Each row was made from one small tree. Brackets hold a mark, then the marks that hang from it, in alphabetical order. Every link used is in the known rows. Write each row's tree.
In the rows, zero is written as 128.
Known rows:
{vulu {vido {zuvab tados {veborul zagof}}}}: [171 171 135 133 161  84 174  97 118 128 143 131  90 119  86  93 156 130
 138 187 145 124  86  76 138 124  83 121 172 111 144 120 158 165 125 115
 180 126 156 174 136 105  86 134 128 204 121  96 153 150 103 154  83 143
 143 134  97 123 124 144 122 121  49 101 129 148 124  89 133 173 135  44]
{kazon {vido vulu {zuvab {tados netubug} {veborul zagof}}}}: [165 169 135 140 177  98 183  95 100 148 119 109  54  87  54  95 141  95
 173 201 141 137 111  65 126 153  79 133 153 139  93 102 123 184 133 111
 179 106 138 136 124 101  92  84 133 199  76 109 183 143 126 154 127 132
 122 111  93 140 134 157 150 125  83 106 157 132  99  98 138 165 157  23]
{vido {zuvab {tados nanate {netubug fiva} sufur}}}: [153 130  87 141 135 106 188 120 122  78  97 110  49 107 111 113 139 158
 140 168 139 134  70  71 129 163 107 148 125 137  96  91 118 127 115 138
 176 137 114 180 159  86 124 149 152 192 137  65 126 133  70 184 141 144
 144 143 131 149 135  92 120 114  80 109 142 153 121 122 159 158 206  52]
{veborul {nanate {tados netubug}} zuvab}: [161 143 104 129 131 131 157 107  99 103  96 106  94 106  95 121 101 102
 168 157 141 153  92  80 150 180 103 160 102 133 155  97 124 138 161 111
 171  94 176 146 177 130 113  84 119 210 142  92 143 150  78 158 118 120
 153  58 112 127 113 158 138  86 113 127 112 154 105 127 134 137 163 110]
{zuvab {veborul {nanate {tados netubug sufur}}} {vido vulu}}: [128 116 111 117 144 100 148 108 129 117 133  88  35  61  74 103 132 117
 157 207 131 136 107  72 123 154  86 178 103 126 111  89 142 171 148 112
 175  89 157 124 178  81  91  64 157 163 105  95 183 168 110 200 144 124
 143  97  79 101 122 169 151 118  55 127 164 139 115 138 153 115 180  36]
{zuvab {tados sufur} {vido vulu}}: [124 130 108 105 131 110 136  86 141 103 121 123  62  77  91  79 144 173
 154 124 129 143 103  74 145 162 112 164 124 112 136 112 183 193 132 117
 180 102 105 140 159  93  98 154 184 153 103 107 171 161 100 167 155 139
 141 139  94 122 156 113 168 129  73 120 150 124  95 153 164 123 179  67]
{vulu {vido {zuvab {tados nanate netubug} veborul}}}: [148 145 119 144 152  65 189 114 130 121 145 110  72 104 109 107 173 121
 141 214 136 133  75  54  95 137  85 134 154 122 116 116 140 157 124 127
 174 120 131 162 142 102 115 109 142 236 118  93 133 142  98 186 113 141
 136 126 116 130 109 138 134 128  53 106 150 148 123  98 152 153 145  37]
{vido vulu {zuvab {tados sufur} veborul}}: [156 135 105 124 156  92 142  87  99  98 131 126  73  89  65  79 152 151
 155 165 132 151  75  53 122 144 106 141 170  93 116  92 168 168 115 122
 197 132 168 115 136  69  92 158 183 164  88 106 161 154 101 172 130 144
 120 125 115 142 143 100 143 140  39 116 139 129 109  90 143 124 164  27]
{sufur {tados nanate netubug}}: [156 118 118 136 130 128 139 160 110  99 112  84 105  88 117 128 147 113
 128 163 148 134  73 102 109 145  99 144 140 138 108 117 102 142 147 130
 176 104 117 103 168 129 131 100 146 186 131 101 133 124 103 188 155 128
 146 128 107 135 122 129 174 100 105 109 154 125 120 141 136 123 160  91]
{vulu {vido {zuvab {tados {netubug fiva}} veborul}}}: [147 167 122 131 151  64 184 117 125 137 128 113  57 115 104 104 168 100
 148 203 131 117  91  73 108 128  98 114 153 132 142 110 162 145 130 115
 173 145 131 182 139  84  92 108 133 231 118  97 117 144  90 169 103 143
 151 130 115 128 130 131 117 117  54 103 158 169 133 100 148 173 160  49]
{vido {zuvab {tados nanate} veborul}}: [156 126 106 148 156  99 173  99 102  95 149 118  65 112 102 100 171 137
 139 181 145 138  68  39 132 130  99 136 157 128 114 114 130 150 108 116
 194 140 155 137 133 110 112 138 154 210 114  87 142 139  96 182 103 138
 115 123 118 124 120 119 132 142  35 104 123 132 137 118 149 139 155  47]
{veborul zagof {zuvab {tados netubug}}}: [175 172 107 130 139 154 157  93 104 127 100 118 109 114  68 119  96 103
 170 140 181 143 115  87 164 192  93 135 138 141 166 102 147 170 131 100
 164 118 150 162 161 149 118 103 124 198 126  84 159 138  92 127  95 133
 128 119  96 141 130 127 125  97 102  97 124 139  94 106 117 154 170  63]
{vido zuvab}: [150 141 122 143 142 122 151 113  97 105 120 129 108  95 107 110 135 151
 132 127 125 133  90  74 121 143 114 135 155 114 114 120 128 141 126 121
 160 112 163 135 130  98 100 144 116 159 124 108 129 141 107 134 124 140
 139 107 114 134 126 123 131 120 100 132 107 141 127 130 134 149 140 103]
{zezu {sufur tados}}: [156 128 114 115 131 129 107 166  88 111 108 122 118 107 120 108 117 126
 133 121 156 155 101  97 150 142 130 151 148 130 151 131 148 140 136 119
 190  97 142 107 156 104  98 141 148 134 145 113 132 138  90 160 152 134
 164 154 104 123 114 164 161  95  90 128 116 128 124 145 127 113 135 106]
{netubug fiva {tados nanate sufur}}: [151 101 111 116 119 118 144 124 137  87  87 113  76 147 153 115 126 151
  85 140 134 128  63  86 144 124 128 135 128 170 117 116 136 125 139 134
 173 158 108 151 159 115 140 143 145 142 172  69 114 139  68 185 127 142
 174 140 107 138 169 112 131 109  90  97 135 129 135 133 170 182 193 109]
{kazon {vido vulu}}: [138 144 152 122 158 105 134  99 115 159 108 119 108  97 114 101 133 126
 150 130 110 138 106  83 114 126 104 140 142 142 102 132 116 172 158 115
 154  87 117 126 128 123 102  98 128 159  81 135 155 134 125 135 135 130
 153  91 106 136 155 181 172 115 115 125 153 111  96 130 154 150 136 109]
{vulu {vido {zuvab {tados netubug} veborul}}}: [149 157 124 139 156  70 178 115 121 130 139 122  71  96  94 103 173 112
 155 201 137 136  96  64  90 139 101 126 160 114 139 119 158 154 126 126
 171 126 143 162 144  93 101 115 145 225 111 105 131 148 105 170 109 143
 139 129 113 135 111 145 131 126  61 111 146 158 124  96 137 156 136  44]
{nanate {tados {netubug fiva} sufur}}: [137 113 125 100 130 135 123 156 118 116  79 116  58  91 128 131  97 118
 137 161 120 123  93 108 137 159 114 149 108 133 140 108 136 106 155 145
 165 126 129 174 192 111 117 120 146 134 146  71 110 137  83 186 163 137
 175 119 104 132 113 119 106  90  97 111 165 166 119 126 136 167 206  85]
{vulu {vido {zuvab {tados nanate {netubug fiva} sufur}}}}: [148 147 102 133 135  70 190 116 145 101 100 118  60 118 127 107 149 157
 134 180 127 131  62  82 115 145  93 146 140 126 112 101 128 133 125 147
 165 125 104 204 156  82 113 143 138 210 140  73 114 138  75 184 126 149
 165 145 126 146 138 118 123 108  80 112 158 161 113 110 168 176 181  53]
{veborul {nanate tados} zuvab}: [161 141 116 123 130 126 148  89  98 102 103 115 107 129  99 107 100 124
 163 137 132 150  74  72 174 157 108 157 114 121 157 106 127 140 157 111
 180  97 183 144 163 128 101 114 120 202 148  95 148 150  71 155 101 124
 153  57 113 116 124 159 140  85  95 124  92 146 107 135 137 140 146 129]
{kazon {veborul {nanate tados} zagof} vido}: [166 138 158 117 180 109 150 100 111 123  89  93  82 104  82 115 136  94
 133 183 118 145 103  85 185  97  84 161 116 157 107 112  84 145 169 118
 162  85 130 164 167 163  86 119  79 166 108  97 172 123 110 149 135 118
 206  76  87 112 117 207 155  98  91 116 127 142 126 137 140 170 156  96]
{bedod {zezu {sufur {tados nanate {netubug fiva}}}}}: [171 115 103  97 122 119 130 191  91 143  83 110 114 134 126 142 131  75
 111 137 149 127 102  85 122 149 117 164 116 158 115 105 128 138 128 106
 168 123 115 133 172 107 113  96 135 145 135 115 121 158  89 155 168 126
 144 147 129 125 121 162 144  98  94 108 168 129 130 139 139 146 167  79]
{sufur tados}: [155 128 143 120 137 132 109 144  94 109 104 113 127  99 104 104 149 120
 134 126 134 137  84 107 136 131 113 131 158 116 146 130 138 150 150 118
 184 111 138 102 158 124 104 139 146 161 135 125 129 133  97 159 141 135
 154 129 107 130 136 130 168 103 104 110 133 128 124 143 124 129 140 123]
{kazon {vido vulu {zuvab tados veborul}}}: [148 157 138 132 177  83 165  89 100 136 128 127  66 102  74  79 160 111
 166 177 115 144  88  46 124 130  98 136 157 127 104 120 137 181 134 113
 192 109 140 123 115  94  85 121 147 206  70 125 164 144 114 161 133 133
 133  98 114 136 147 152 163 136  65 115 143 129 103 109 157 153 142  55]
{sufur {tados nanate {netubug fiva}}}: [154 124 117 132 127 121 146 165 114 108  97  80  85 109 129 128 149 100
 125 165 148 115  65 109 122 139  98 138 128 158 102 105 104 130 152 119
 170 121 101 129 166 114 131  82 132 191 142  88 112 123  91 187 146 128
 158 126 111 136 143 118 159  94 103 103 169 139 136 145 151 144 181 101]
{kazon {veborul nanate zagof zuvab} vido}: [165 155 133 139 175 105 179  77 112 131  66  89 126 121  73 110 122  92
 152 152 155 153 102  65 176 114  74 149 127 163 112  93  83 171 148  95
 154  86 144 178 153 153  80 105  63 200  99  95 174 124  95 123  93 125
 190  66 100 124 144 204 156  99  97 118 113 126 111 131 143 164 146  93]

Write each row's tree:
[164 133 148 115 171 116 160  95 110  98  48 103 104 114  70 111 100 105
 156 170 141 160  80  71 194 127  67 161 121 143 122  89  87 151 149 128
 169  86 147 186 180 147  80 141  83 181 118  69 166 138  81 158 126 128
 211  80  95 127 123 193 147  88  86 117 119 140  99 125 144 172 163  73]  {kazon {veborul {nanate {tados sufur}} zagof zuvab} vido}
[130 120 103 118 118 125 177  93 144  80  90 121  91 113 111  94 119 163
 163 131 161 148  64  46 164 171  83 167 120 124 142 104 151 175 105 118
 185 107 117 174 170 114 114 155 154 212 129  65 148 162  66 173 117 147
 133 134 105 123 143 109 150 117  63 109 126 120  91 155 170 133 177  72]  {veborul {zuvab {tados nanate sufur} vido}}
[136  99  98 136 132 136 149 144 133 104  98 108  87  73 135 139 106 157
 124 152 146 150  91  86  96 164 113 167 120 137  89 108  88 134 132 149
 145 102 118 158 179 120 150 117 150 144 126  71 129 124  99 188 144 139
 154 131 117 147 118 141 136 115  98 113 158 125 110 118 144 134 187  58]  {tados nanate netubug sufur}
[176 165 118 128 125 131 161  64 112 106 114  96  87 117  67  94  82 133
 156 156 149 125  87  85 203 174  62 172 108 132 130  86 137 186 164  93
 169  69 176 138 162 112  76  64  93 179 135  86 201 174  95 134 101 119
 135  63  65  95 144 161 154  78  94 127 103 131  88 144 149 141 162  82]  {veborul {nanate tados} zagof {zuvab {vido vulu}}}
[166 141 113 119 129 149 169  88 122  86  87 108  90 110  71  99  68 154
 153 152 163 137  84  86 208 177  66 178 103 122 149  90 119 161 143 117
 181  86 171 182 190 115  84 112 107 170 160  59 185 173  71 164 106 131
 160 105  71 106 131 162 133  72  88 117 101 141  90 148 143 158 177  76]  {veborul {nanate {tados sufur}} zagof {zuvab vido}}
[164 147 120 119 165 131 143 102 102 141 146 121  78 107  75 102 138 102
 142 166 169 136 119  77 164 127 104 127 153 136 153 122 154 169 130  96
 186 144 152 147 149 153 107 112 152 169 112  92 170 136 105 158  85 134
 134 135  91 115 127 140 123 133  40  86 131 130 135 109 119 150 166  54]  {zuvab tados {veborul zagof}}
[179 161 129 150 180  80 170  69 105 113  99  87  86  98  56 102 148 129
 133 169 126 148  95  70 151 113  72 156 139 147  49  86  83 175 153 112
 145  77 145 138 127 113  69 112  71 169  75 120 191 129 127 119 123 121
 181  67  96 132 149 186 173 115 100 138 125 124 116 122 152 155 141  63]  {kazon {veborul nanate zagof} {vido vulu zuvab}}
[152 151 116 145 138  74 186 111 134 109 133 122  68 107 121 110 161 151
 138 182 123 133  73  68 108 152  93 143 143 122 112 119 138 147 133 138
 162 108 114 170 147 104 115 126 133 232 129  96 128 138  96 167 125 139
 145 123 118 140 120 132 139 113  92 120 141 150 111 110 155 160 148  64]  {vulu {vido {zuvab {tados nanate netubug}}}}
[156 145 144 136 173  79 166  93  91 123 121 109  63  98  75  87 148 112
 156 196 104 140  77  56 133 119  84 154 136 124  87 111 105 156 153 118
 184  87 164 116 130  87  76  92 123 195  93 115 175 151 108 171 139 124
 149  64 109 122 130 182 165 109  74 128 133 136 109 116 159 157 137  70]  {kazon {vido vulu {zuvab {veborul {nanate tados}}}}}
[157 118  96 130 127 127 133 182  98 108 109  90  93  94 130 129 112 110
 126 159 163 154  93  91 128 157 116 160 131 148 114 117 116 135 137 131
 176  87 125 106 166 109 127 103 148 160 146  90 132 131  94 182 167 132
 154 156 111 126  98 161 162  94  95 124 143 130 120 141 134 109 152  73]  {zezu {sufur {tados nanate netubug}}}
[188 165 100 147 137 147 166  75  97 116  97 105 134 130  78 109  79 134
 148 126 179 145 101  92 178 160  92 152 134 138 134  97 101 166 142  90
 163 101 182 160 150 142 103  87  94 184 139  90 177 143  87 122  59 125
 144  77 100 126 153 179 138  87 103 116  88 123 110 119 127 152 151 102]  {veborul nanate zagof zuvab}
[145 131 132 109 130 130 131 148 111 134 103 108  59  99 131 137 118  87
 134 162 115 108 102 108 138 151 115 141 109 149 142 115 140 114 164 123
 152 119 126 153 170 122 117  85 121 157 140  85 108 137  97 165 151 127
 165  97  99 121 107 127 116  92 104 109 164 168 132 134 135 166 188 113]  {nanate {tados {netubug fiva}}}
[153 142 120 141 153  93 141  93  94 126 148 113  98  85  80  96 147 126
 136 163 135 126  79  60 104 130  93 134 172 110  90  97 140 169 131 105
 162 113 185  96 118  74  83  98 138 157  83 120 153 144 129 143 112 135
 119  88 101 131 136 122 143 133  62 125 135 127 121  99 136 128 133  56]  {vido vulu {zuvab veborul}}
[140 117  85 117 133 109 159 127 134  99  93 104  52 110 128 125 127 147
 138 156 146 140  84  86 134 156 115 158 113 153 118 103 123 135 127 135
 174 136  90 181 179 124 144 132 167 182 137  68 121 127  68 196 135 145
 159 144 128 144 140 107 128 118  78 100 170 146 117 124 161 152 219  67]  {zuvab {tados nanate {netubug fiva} sufur}}
[144 144 105 129 116 103 169  62 141 104 121 108  88 117 106  87 130 146
 160 132 148 135  71  41 156 173  81 160 123 132 125 100 169 199 128  96
 180  87 122 132 141 112 105 109 144 222 107  95 163 163  92 147 113 134
 112  95  97 112 156 105 172 115  73 117 136 112  88 150 175 123 161  78]  {veborul {zuvab {tados nanate} {vido vulu}}}
[146 138 126 125 134 128 135 167 100 121  89  91  97 101 112 124 145  85
 138 146 139 119  94 119 117 144 116 126 140 145 136 110 133 140 152 115
 171 125 113 125 166 108 113  97 135 174 139 108 114 126  95 164 150 136
 162 128 108 132 145 119 152  95 115 107 158 147 133 144 133 150 172 112]  {sufur {tados {netubug fiva}}}
[171 123 123 113 167 136 138 115  96 114 117 108  74 102  75 109  96 125
 129 191 152 140  95  93 176 128  93 162 130 124 132 104 106 141 150 119
 188 118 184 148 181 133 100 104 136 140 137  75 178 143  89 191  91 126
 161 109  89 110 114 179 113 109  46 102 120 139 134 105 124 152 178  59]  {zuvab {veborul {nanate {tados sufur}} zagof}}
[130 108  91 131 128 119 160 149 137 119  84  94  73 100 148 138 109 140
 121 154 151 128  80  93 108 149 106 160 109 162  85  97  93 121 134 139
 148 122 107 182 181 109 144 103 137 150 137  57 113 126  82 189 132 141
 161 136 120 141 133 124 121 109  93 107 179 142 123 128 158 156 210  73]  {tados nanate {netubug fiva} sufur}
[178 167 114 135 121 136 175  79 119 113 111  84  69  96  60 111  80 113
 165 176 156 128 104  88 179 198  64 172  92 142 124  76 135 186 167  97
 159  63 170 140 170 111  86  36  97 191 127  84 200 173 104 139 114 116
 134  60  62 105 131 160 151  75 110 126 122 139  87 137 141 144 172  66]  {veborul {nanate {tados netubug}} zagof {zuvab {vido vulu}}}
[167 128 117  85 124 121 118 192  81 153  75 121 116 123 113 136 125  64
 122 120 140 127 123  94 126 156 130 155 124 150 142 109 150 143 133 102
 167 127 125 131 170 102  99 106 144 133 131 128 130 158  94 142 174 130
 151 148 123 127 124 164 140 101 104 111 161 136 130 137 125 146 161  94]  {bedod {zezu {sufur {tados {netubug fiva}}}}}
[133 140 152 141 174 105 171 120  93 137 101 125  93  93  97 100 143 100
 149 169 123 136 100  54 112 115  92 129 154 138 111 127 103 155 121 118
 173 112 153 151 126  99  90 119 117 189  98 110 136 138 113 163 117 141
 158 108 110 130 128 181 138 128  77 114 130 135 124 126 143 165 136  73]  {kazon {vido {zuvab veborul}}}
[158 133  78 134 132  88 165 100 124  82 112 105  43  99 100 106 133 160
 143 168 133 133  62  70 125 173  97 154 133 130  73  80 133 148 131 136
 170 119 117 143 149  69 120 127 161 174 112  82 146 139  91 176 150 140
 126 127 125 152 148  81 141 116  80 121 160 147 104 105 169 144 201  38]  {vido vulu {zuvab {tados nanate {netubug fiva} sufur}}}
[157  91 116 121 124 127 132 130 132  81 106 123  90 116 138 113 123 168
  90 138 140 148  72  72 133 141 131 142 135 140 125 130 136 136 138 149
 172 140 125 128 164 130 143 159 161 140 161  84 130 142  88 182 141 139
 163 136 105 142 145 120 145 119  94 105 120 115 120 126 155 158 169  97]  {netubug {tados nanate sufur}}
[131 150 117 119 124 127 168  85 127 115 111 126  96 112  95  89 135 126
 174 114 148 137 100  55 163 171  99 147 118 129 178 115 186 189 116  96
 184 109 132 162 153 117  99 136 137 221 122 100 143 165  86 136 112 140
 133 110  96 115 143 122 154 113  83 112 112 131 103 166 153 137 157 100]  {veborul {zuvab tados vido}}
[158 115 104 122 131 123 124 168  98  96 114 108 112 114 140 113 112 138
 119 137 164 150  76  87 151 135 118 159 142 141 122 127 117 137 137 127
 184  91 133 107 158 108 115 134 146 147 147  94 130 135  89 180 151 134
 153 153 112 114 111 156 168  93  79 125 122 121 124 149 141 113 141  91]  {zezu {sufur {tados nanate}}}
[150 119 122 104 124 117 127 128 123 101  81 123  82 134 136 110 125 139
  99 122 128 131  92  95 146 129 144 118 132 150 154 122 166 126 140 126
 167 168 121 150 160 105 129 153 147 125 164  87 108 147  75 167 130 144
 184 135 101 145 172 114 122 107 100 106 131 141 132 130 151 187 187 119]  {netubug fiva {tados sufur}}
